Known rows, with every step that occurs
petobid/ketuf/vivor/tevut/bolo: [ 3.16  1.95 -0.40  4.85  4.80  2.73  3.87 -1.95  1.47 -0.61  1.23  1.75
  6.46 -0.13  1.85  2.07  0.14 -1.23  0.18  6.80 -2.30 -4.88 -1.18 -0.50]
vivor/tevut/petobid/ketuf: [-1.19  1.10 -0.80  5.42  7.70  1.98  3.16 -1.84  1.71  0.87  0.43  1.50
  4.05  2.40  1.45  2.26 -1.71 -3.05  0.69  6.06  0.96 -4.39  2.68 -0.21]
bolo/ketuf/petobid/tevut: [ 0.23 -0.52 -1.01  2.42 -0.91  3.82  6.66 -0.16  1.71  2.33 -0.10 -0.85
  3.30 -0.13  3.31  1.92 -0.28 -2.84 -0.32  0.53  0.68 -3.71  0.21  2.30]
tevut/bolo/ketuf: [-0.44 -2.61  0.19 -0.86  0.11  1.66  1.74 -1.59  0.31  2.83 -0.15  1.65
  0.39  2.28  2.47 -0.95  0.14 -0.74  1.58  1.32 -0.80 -3.94 -2.25  1.33]
doza/tevut/bolo: [-1.24 -0.12 -0.47 -1.06  0.25  2.95 -1.23 -0.93 -0.65  1.24  3.36  0.46
  0.53 -1.04  5.52 -3.58  2.98 -2.31  1.84  2.57 -1.80 -3.71  1.03 -0.42]
petobid/tevut: [-0.24  1.21 -1.11  1.32  0.55  2.42 -0.78  0.95  0.21  0.49  1.75 -2.16
  2.04 -2.98  2.30 -0.28  1.38 -0.54  0.51  1.30 -0.25 -0.88  0.88  0.55]
petobid/tevut/mozi: [ 0.78 -1.32 -0.52 -0.49  0.01  2.64 -1.43 -0.03  0.15  1.01 -1.30 -1.50
  2.14 -3.43  2.26 -0.01  2.29 -1.14  1.24 -0.73 -0.52 -0.08  1.93  0.46]
ketuf/doza/tevut/vivor: [-0.53 -1.37 -0.58 -1.12  0.83  5.31  1.02 -0.18 -1.28 -2.85  3.77  2.56
  1.37 -3.52  5.30 -0.04  0.10 -2.77 -5.91 -0.09 -0.71  0.15  1.66 -1.86]
bolo/ketuf/doza/tevut/vivor: [-0.53 -3.50  0.02 -1.66 -0.12  6.53  2.42 -1.18 -0.66 -2.48  4.94  3.67
  1.94 -0.70  5.05  0.73 -1.08 -3.38 -6.57 -0.01 -0.64 -1.91 -0.28 -1.39]
petobid/ketuf: [ 1.33  0.52 -0.66  3.41  2.18  1.34  1.24 -0.08  2.22 -0.20  1.22  0.98
  3.29  2.26 -0.80  1.28 -0.70 -0.13 -1.17  1.87  0.26 -2.17  1.03 -0.73]
ketuf/petobid/tevut: [ 0.27  1.38 -1.62  3.01  0.19  2.53  5.41  0.91  1.23  2.11 -0.87 -1.92
  2.63 -2.87  3.68  1.25  0.92 -2.18  0.30  0.41  0.62 -1.56  2.16  1.90]
vivor/ketuf: [ 2.62  0.53  0.02  3.07  1.43 -0.83  1.00  0.22  0.88 -0.33  1.63  0.57
 -0.08  1.81 -1.06  0.15 -1.44 -0.71  0.29  1.01 -0.89 -0.90 -0.91 -0.75]
ketuf/mozi: [-0.62 -2.31  1.73  1.21  1.37  0.63 -1.08 -1.89  0.38 -3.34 -2.21  1.27
  0.92  0.77 -0.18 -1.36 -0.78 -0.76  0.21 -0.55  0.74  0.10  0.16 -0.27]
doza/tevut: [-0.80  0.61 -0.15 -1.02 -0.64  2.59 -1.81 -0.29 -0.54 -1.35  4.30 -0.22
  0.78 -0.78  2.82 -1.73  1.36 -2.12 -0.42  1.28 -1.07 -1.78  1.30 -1.34]
tevut/vivor/ketuf/doza: [ 2.75 -1.43 -0.39  2.80  2.66  2.02  3.72  0.27  0.07 -1.61  1.25  3.23
  0.66 -0.78  1.63  1.89 -2.76 -1.30 -5.17 -0.29 -0.57  0.84 -0.62 -1.34]
vivor/tevut: [ 0.13 -0.94  0.00  1.40  3.99  1.38  0.40 -1.66 -0.75 -2.24 -0.98 -0.15
  1.43 -1.01  1.54  0.84 -1.25 -1.47  0.49  3.23 -0.49  0.22  0.00 -0.22]
bolo/tevut: [-1.11  0.18 -0.93 -0.18  1.12  2.55  1.04 -0.92 -1.50 -0.37  0.34  0.36
  0.92 -0.41  2.97 -0.86  1.43 -0.83 -0.64  1.50 -0.85 -2.17  0.55 -1.06]
bolo/tevut/vivor/ketuf: [ 1.57  1.71  0.15  0.18  0.50  2.81  3.79 -0.99 -1.60 -1.99  2.18  3.54
  2.06 -0.24  4.20 -0.07  0.24 -2.01 -3.22  3.71 -1.73 -1.27 -2.18 -2.60]
tevut/bolo/ketuf/petobid: [ 0.16 -2.36 -0.19  0.87 -0.47  1.97  7.98 -1.65  1.29  4.39 -2.75  1.94
  1.06  2.59  3.75  0.50 -0.36 -2.43  1.42  0.23  0.12 -4.69 -1.00  2.69]
petobid/ketuf/vivor: [ 3.54  3.68 -0.14  3.84 -0.13  0.89  2.94  0.40  2.23 -1.05  3.39  1.45
  5.33  1.13 -2.66  2.92 -0.10  0.31 -2.63  2.13 -1.03 -3.17 -0.97 -1.26]
petobid/ketuf/doza/tevut: [ 0.65 -1.90 -2.23  5.04  4.97  5.71  0.36 -0.01  1.92 -1.84  5.01  0.91
  3.59  0.37  2.57  0.52 -0.71 -2.63 -4.23  0.81 -0.43 -3.98  4.52 -1.59]

Rows
[-2.19 -0.54 -3.21  6.38  8.62  4.99  4.63 -0.77  0.95  2.47  1.38  2.12
  3.15  1.91  3.56  1.64 -0.62 -2.64 -3.05  2.00  1.05 -6.80  5.52 -0.64] => bolo/tevut/petobid/ketuf/doza
[-0.32 -3.49  0.21  0.45  4.23  3.08  2.41 -3.25 -0.37  0.47 -1.13  1.50
  1.80  1.39  4.07 -0.22 -1.16 -2.24  2.16  4.58 -1.31 -3.90 -2.29  1.14] => vivor/tevut/bolo/ketuf
[-3.11 -2.77 -1.06  1.66  3.85  4.78  2.11 -0.87  0.36  1.94  5.11  1.82
  0.19  1.96  3.56  0.37 -1.10 -4.45 -2.39 -0.16  0.52 -6.13  3.09  0.12] => bolo/ketuf/doza/tevut/petobid
[-0.20 -5.68 -1.15  1.56  3.62  3.51  2.72 -1.24  0.53  2.66 -0.55  1.74
 -0.14  1.26  3.02 -0.01 -1.36 -1.06 -1.03 -1.12 -0.46 -4.07 -0.17  1.73] => tevut/bolo/ketuf/doza
[-0.40 -4.35 -2.31  2.93  4.32  5.79  2.11 -0.40  0.83  3.04  1.35 -0.52
  1.88 -1.70  5.44 -0.32  0.07 -1.45 -0.47  0.33 -0.79 -4.72  0.80  2.23] => petobid/tevut/bolo/ketuf/doza
[-0.66  0.69 -1.51  1.01  1.43  2.84 -0.23  0.23  0.13  2.91  0.80 -1.55
  1.82 -3.32  5.20 -2.14  2.84 -0.64  2.77  2.64 -1.08 -2.76  0.65  1.49] => petobid/tevut/bolo
[ 2.30  2.81 -0.14  1.45 -0.17  2.62  1.91  0.86  0.09 -1.26  3.44  1.11
  2.96 -2.79  3.35  0.53  0.29 -1.52 -2.04  3.45 -1.11 -0.07 -1.90 -1.09] => petobid/tevut/vivor/ketuf
[ 1.43 -2.44 -2.12  5.95  5.84  3.16  2.28  0.25  2.42 -0.44  0.75  1.01
  2.82  1.23 -0.10  2.26 -2.16 -0.38 -3.66 -0.56  0.58 -2.08  3.12 -0.22] => petobid/ketuf/doza
[ 1.94 -1.86 -1.48  4.79  4.33  3.44  0.27  0.33  0.62 -1.89  5.31  0.52
  0.17  0.00  2.36 -0.54 -1.47 -3.05 -2.73 -0.02 -1.54 -2.58  2.49 -1.53] => vivor/ketuf/doza/tevut
[-3.62  1.91 -1.09  0.45  2.67  1.89  2.41 -0.99 -1.45  3.07  0.72  1.08
  0.32  0.60  3.74 -0.72  1.50 -2.30  0.65  2.52  0.41 -4.60  2.25 -0.39] => bolo/tevut/petobid
[ 1.95 -0.73  2.74  1.46  0.67  0.87  1.67 -1.87  0.29 -4.71 -0.59  4.55
  2.12  0.86  0.73 -0.52 -2.04 -1.84 -2.30  1.55 -0.13  0.89 -2.54 -1.94] => tevut/vivor/ketuf/mozi
[-0.19  0.86 -1.98  2.84  1.00  3.06  5.84  0.26  0.90  4.62 -2.05 -1.39
  2.52 -3.16  6.54 -0.65  2.43 -2.26  2.59  1.86 -0.12 -3.52  2.01  2.73] => ketuf/petobid/tevut/bolo
[-0.67 -1.24 -0.86  0.53  0.72  4.10  1.05 -0.68  0.65  3.22  1.57 -0.57
  2.28 -0.57  4.86 -1.33  1.59 -1.24  2.07  2.65 -1.03 -4.83 -1.41  1.94] => petobid/tevut/bolo/ketuf
[-1.73 -4.48  1.78 -0.86  0.73  4.90 -0.72 -3.70  0.27 -1.97  1.93  2.84
  2.12  2.38  5.02 -4.13  0.86 -3.80  1.38  1.99 -1.10 -5.66 -0.69 -0.18] => doza/tevut/bolo/ketuf/mozi
[ 1.69 -1.09 -1.31  2.61  3.90  4.59  4.57 -0.78 -1.50 -2.26  1.64  3.69
  1.50 -1.28  4.69  0.93 -1.34 -2.22 -5.86  1.32 -1.42 -1.19 -0.03 -2.29] => bolo/tevut/vivor/ketuf/doza
[ 3.85 -0.52 -1.00  4.23  0.91  1.93  5.53  0.17  1.97  2.14 -2.47 -0.58
  3.02 -1.63  2.44  1.48  0.54 -3.43  1.41 -0.43 -0.46 -1.82  2.26  1.10] => vivor/ketuf/petobid/tevut/mozi
[ 1.15 -1.09 -1.05  1.25 -0.60  2.76  4.62 -0.08  1.11  2.51 -4.00 -1.18
  3.04 -3.38  3.47  1.37  1.89 -2.82  1.15 -1.49  0.35 -0.77  3.30  1.79] => ketuf/petobid/tevut/mozi
[ 3.03  1.72  0.55  2.09 -1.23  0.40  8.76 -0.09  0.89 -0.12 -1.13  3.48
  1.88  0.33  2.39  2.24 -1.65 -2.71 -2.75  1.30  0.09  0.02 -1.48 -0.35] => tevut/vivor/ketuf/petobid
[ 2.46  1.96  0.66  1.71  1.28  0.97  2.08 -1.26 -0.65 -3.16  1.16  0.31
  3.25 -2.02 -0.18  2.55 -0.71 -0.96 -1.12  3.59 -1.83 -0.75 -1.94 -0.83] => ketuf/vivor/tevut
[ 0.37 -2.02  0.44 -2.59 -1.04  2.80 -2.44 -1.18 -0.57 -0.86  1.39  0.60
  1.04 -1.31  2.44 -1.53  2.45 -2.79  0.45 -0.69 -1.29 -1.10  2.32 -1.35] => doza/tevut/mozi
[ 1.21 -0.27  2.66  0.38  0.06  3.43  0.04 -2.18 -0.14 -6.39  3.80  4.42
  2.79  0.22  3.45 -2.26 -0.58 -3.97 -2.87  2.87 -1.11 -0.83 -1.27 -3.17] => doza/tevut/vivor/ketuf/mozi
[-0.48 -1.68 -0.34  1.06  5.09  1.80  0.84 -2.37 -0.90  0.26 -2.10  0.31
  1.25 -1.28  4.38 -0.98  0.24 -1.59  2.73  4.62 -1.27 -1.79 -0.29  0.70] => vivor/tevut/bolo
[ 2.95  0.76 -0.45  4.72  1.02 -0.52  6.99  0.20  1.86  1.24 -1.14  0.85
  0.76  2.05  0.17  1.61 -1.80 -2.28  0.12  0.13  0.10 -1.72  0.31  0.61] => vivor/ketuf/petobid
[ 1.89 -1.86  1.78  4.07  2.59 -0.07 -0.15 -1.62  1.25 -3.63 -0.54  1.93
  0.98  2.55 -1.34 -1.31 -2.13 -1.45  0.60  0.51 -0.18 -0.63 -0.77 -0.91] => vivor/ketuf/mozi
[-0.23  2.29 -0.14 -1.49 -1.63  3.34  0.97  0.55 -0.69 -0.67  1.89  0.50
  2.97 -4.65  4.36  0.33  1.61 -0.84 -2.49  2.35 -0.24  0.93 -0.83 -0.44] => petobid/tevut/vivor
[ 0.03  1.83  1.09  1.67  2.28  1.49  4.83 -2.25  0.10  0.45  2.48  2.24
  3.29  1.79  0.03  3.39 -1.91 -3.07 -0.42  4.48 -0.41 -5.18 -2.36  0.32] => bolo/ketuf/vivor/tevut/petobid
[ 1.28  0.97  0.70 -1.45 -2.97  3.72  1.82 -1.38  0.05  0.46  6.48  2.10
  3.05  0.56  3.30 -1.06  2.15 -2.46 -0.44  2.91 -3.15 -6.66 -2.82 -0.51] => doza/tevut/bolo/ketuf/vivor
[-2.51  2.47 -1.80  3.90  5.20  3.27  3.69 -1.04  0.77  2.57  1.87  2.00
  3.70  2.91  2.78  0.54  0.99 -2.46 -0.41  4.36  0.69 -6.80  3.28 -1.11] => bolo/tevut/petobid/ketuf
